Each row comes from the steps of one walk. Every step used is in the known rows, and no mark comes twice. Write the walk behind each row, first mark first.
Known rows
logag mebi vebeg goda nofe: [  4 -25  -7  -4  14 -10  19 -30  -4 -16 -34 -19  24   5  41  28  81 -82
   5  14 -19 -23]
ruka pegorit: [-13  30  -2  30 -16  23  -4 -25   2 -14 -10   0   7  24 -11 -11 -25  11
   8   8   7  16]
logag mebi vebeg poze: [  6  -5   4  12 -21 -33  34  25   6   5 -25 -25   7 -30  52  14 105  13
  15  34 -27 -39]
goda pegorit poze logag: [ 50  35 -18  -7 -13 -16  23 -10 -20  -6   0  44  10  29 -24 -32  47 -35
   3  85 -32  16]
mimu poze logag mebi: [ 24  18  11  -1 -21 -34  12  41   5 -33 -21  25  21  31  23 -16  80 -30
  -6  83  14  -3]
goda nofe: [ -1  -5  -9   0  20  10  -5 -37 -11   1  31  18 -12  19  -4  13   9 -50
   0  13 -16   0]
logag mebi vebeg poze toli goda: [ 27 -46  76  -8 -27  -3  50  40  -8 -18 -60  -7  -7  -2  42  39  82  32
  13  65 -56 -43]
nofe poze: [ 10  11  19  35   9  18  -8 -12   1 -24  18  -4  -3  32  -9  10 -11 -18
 -22  15 -10   4]
goda nofe poze: [ 10   9   9  37  26  28  -7 -43  -8 -21  46  13 -14  49 -13  19  -4 -64
 -21  26 -24   2]
goda pegorit: [ 26   4 -14  -1 -13  20  13 -37 -12 -14  -9  20  -3  16  -6  -9  13 -34
  17  -1 -51   4]
mebi vebeg: [  4   5  13   8 -11 -18  11  -6   8   7 -27 -24  19  -5  40   5  29  15
  -7  -8 -19 -33]
toli goda nofe poze: [ 28 -21  61  40  21  47  -2 -36 -13 -38  13  19 -10  58 -23  17  -5 -59
 -19  24 -43  10]
mebi vebeg poze: [  1  -5  -2   7 -15 -21  15  14  -3  12 -16 -16   0 -39  41  14  68  28
  12  24 -27 -32]
logag mebi vebeg goda pegorit poze: [ 59  17  -1  -5  11  -7  63 -24  -8 -18 -65   2  26  18  28 -21  84 -68
   9  39 -57   0]
ruka poze goda: [ 35   2  24 -19   2  24 -13  31 -17  33 -16  11  11  15   2  18 -13 -15
   1  56   7  26]
logag mebi: [  8  -2   3   4  -7 -12  27  16   8 -11  -9  -8   7   8  11   2  46 -20
   4  12   2  -8]
nofe poze goda pegorit: [ 52 -15  10  22  -9  56  17 -33 -30 -14  -7  30   1  42 -25  17  18 -46
  16  35 -58  15]
mimu nofe poze: [ 39  29  24  20  24   4  -1  -4  18 -46  27  -5  -1  30   6   3 -15 -18
 -16  21  19   5]
goda pegorit poze: [ 55  39  -8   2  16  12  41 -29 -18  -3  -6  34  -7  31 -14 -35  14 -35
   3  36 -52  20]
mebi vebeg poze logag: [  1  -3 -12  -2 -44 -46   0  28  -6  10 -14  -4  14 -32  27  14  96  25
  12  72  -7 -31]
mimu nofe poze logag mebi: [ 44  24  14  10 -13 -34  15  25  26 -46  19  -2  19  35   3   7  66 -37
  -7  73  30  -5]
vebeg goda pegorit poze logag mebi: [ 47  10 -18 -18 -13 -26  42   4 -12 -25 -39  22  26  21  -7 -20 101 -78
  13  84 -18  15]

Write each row's walk
[  9 -18  22   4  18   6  20 -21  -3 -42 -15 -18   3  40  48  67  58 -73
 -16  67 -41 -40]  logag mebi vebeg goda nofe poze toli
[  9  -6 -15  -6 -35 -41  16  42  -3  -5   2   7   9 -15   6  11 107 -11
  19  82   2 -13]  vebeg poze logag mebi
[ 20 -41  54 -13  10  28  13 -18 -27 -23  -7  29 -23  32  -3  36   2 -30
   3  48 -47 -11]  poze toli goda nofe
[ 43   3  18  -4  17  15  32  12 -30  28  -4  34   5  14 -21  -4  16  -2
  11  67  -5  23]  pegorit poze goda
[  5  -7  -1  17  -5 -12 -19 -25  -7 -28  -6  -3  29  29  10  28  67 -76
 -20  65  -9 -12]  mebi vebeg goda nofe poze logag
[  3 -25 -16 -13  -8 -29   9 -20  -4 -15 -30 -10  33   6  33  25 107 -87
   7  52  -6 -22]  poze logag mebi vebeg goda nofe
[ 50   8   5 -27   8  -9  64  -8 -12 -28 -62   4   7  24  44  18  76 -44
   5  78 -64 -26]  logag mebi vebeg goda pegorit poze toli
[  4  -2  16  10  27  24  -4 -28 -13 -29  41  14 -26  50   6  55 -12 -44
 -19  65 -36 -19]  goda nofe poze toli
[ 20  11  11  29 -22 -29  16 -12  15 -16   4 -13  31  45  30  23  96 -61
 -16  67 -23 -38]  goda nofe poze logag mebi vebeg
[ 17 -31  -2  -5  15  30   1 -27 -33  20  22  36  -2  19 -19  32  20 -46
  21  42 -15   5]  poze goda nofe
[ 26 -15  49  28  -9  16 -11 -15 -16 -32  14  27   6  56 -34  15  30 -54
 -16  72 -23   9]  toli goda nofe poze logag
[ 52 -24  -1   0 -37  11  53  -7 -25   6 -41  13   8  -6  24  25 114 -22
  47  49 -69 -20]  logag mebi vebeg poze goda pegorit
[ 46  26   4 -25  14  11  45 -14 -22 -13  -5  35 -24  36   4   4   9 -17
   1  77 -62  -5]  goda pegorit poze toli
[ 14 -35 -13  -4  10  23   7 -14 -42  22  23  38 -21  -8 -10  40  53 -33
  35  63 -23   3]  vebeg poze goda nofe
[ 10 -13   9  10 -20 -27  13  13  13 -35 -56 -36  48  12  33  23  99 -52
 -12  47   3 -20]  nofe poze logag mebi vebeg goda
[ 26   3   0 -12  -8 -47  38  21   2 -13 -68 -18  47  -3  35  -3 110 -42
  -2  66   4 -13]  pegorit poze logag mebi vebeg goda
[  0 -18  17   4  23  15   1 -31 -12 -37 -11 -13  -3  34  38  66  24 -58
 -22  60 -40 -34]  mebi vebeg goda nofe poze toli
[  4 -21  -2 -15 -26 -44  16  19   9 -17 -69 -32  48 -16  39  16 108 -38
   3  37   9 -24]  poze logag mebi vebeg goda
[ 39  -9  -7   9 -32  -5  23 -25   0 -48 -63 -11  40  28  22  13 104 -81
   5  42 -50 -14]  nofe poze logag mebi vebeg goda pegorit
[ 13  -9  13  31  22  11  12 -35   4 -37 -17 -25  19  34  28  33  65 -97
 -17  24 -25 -17]  logag mebi vebeg goda nofe poze
[ 21 -34  49   6  12  30   7 -28 -22 -11  -5  28 -12  30 -19   7   8 -41
   4  13 -35   6]  toli goda nofe
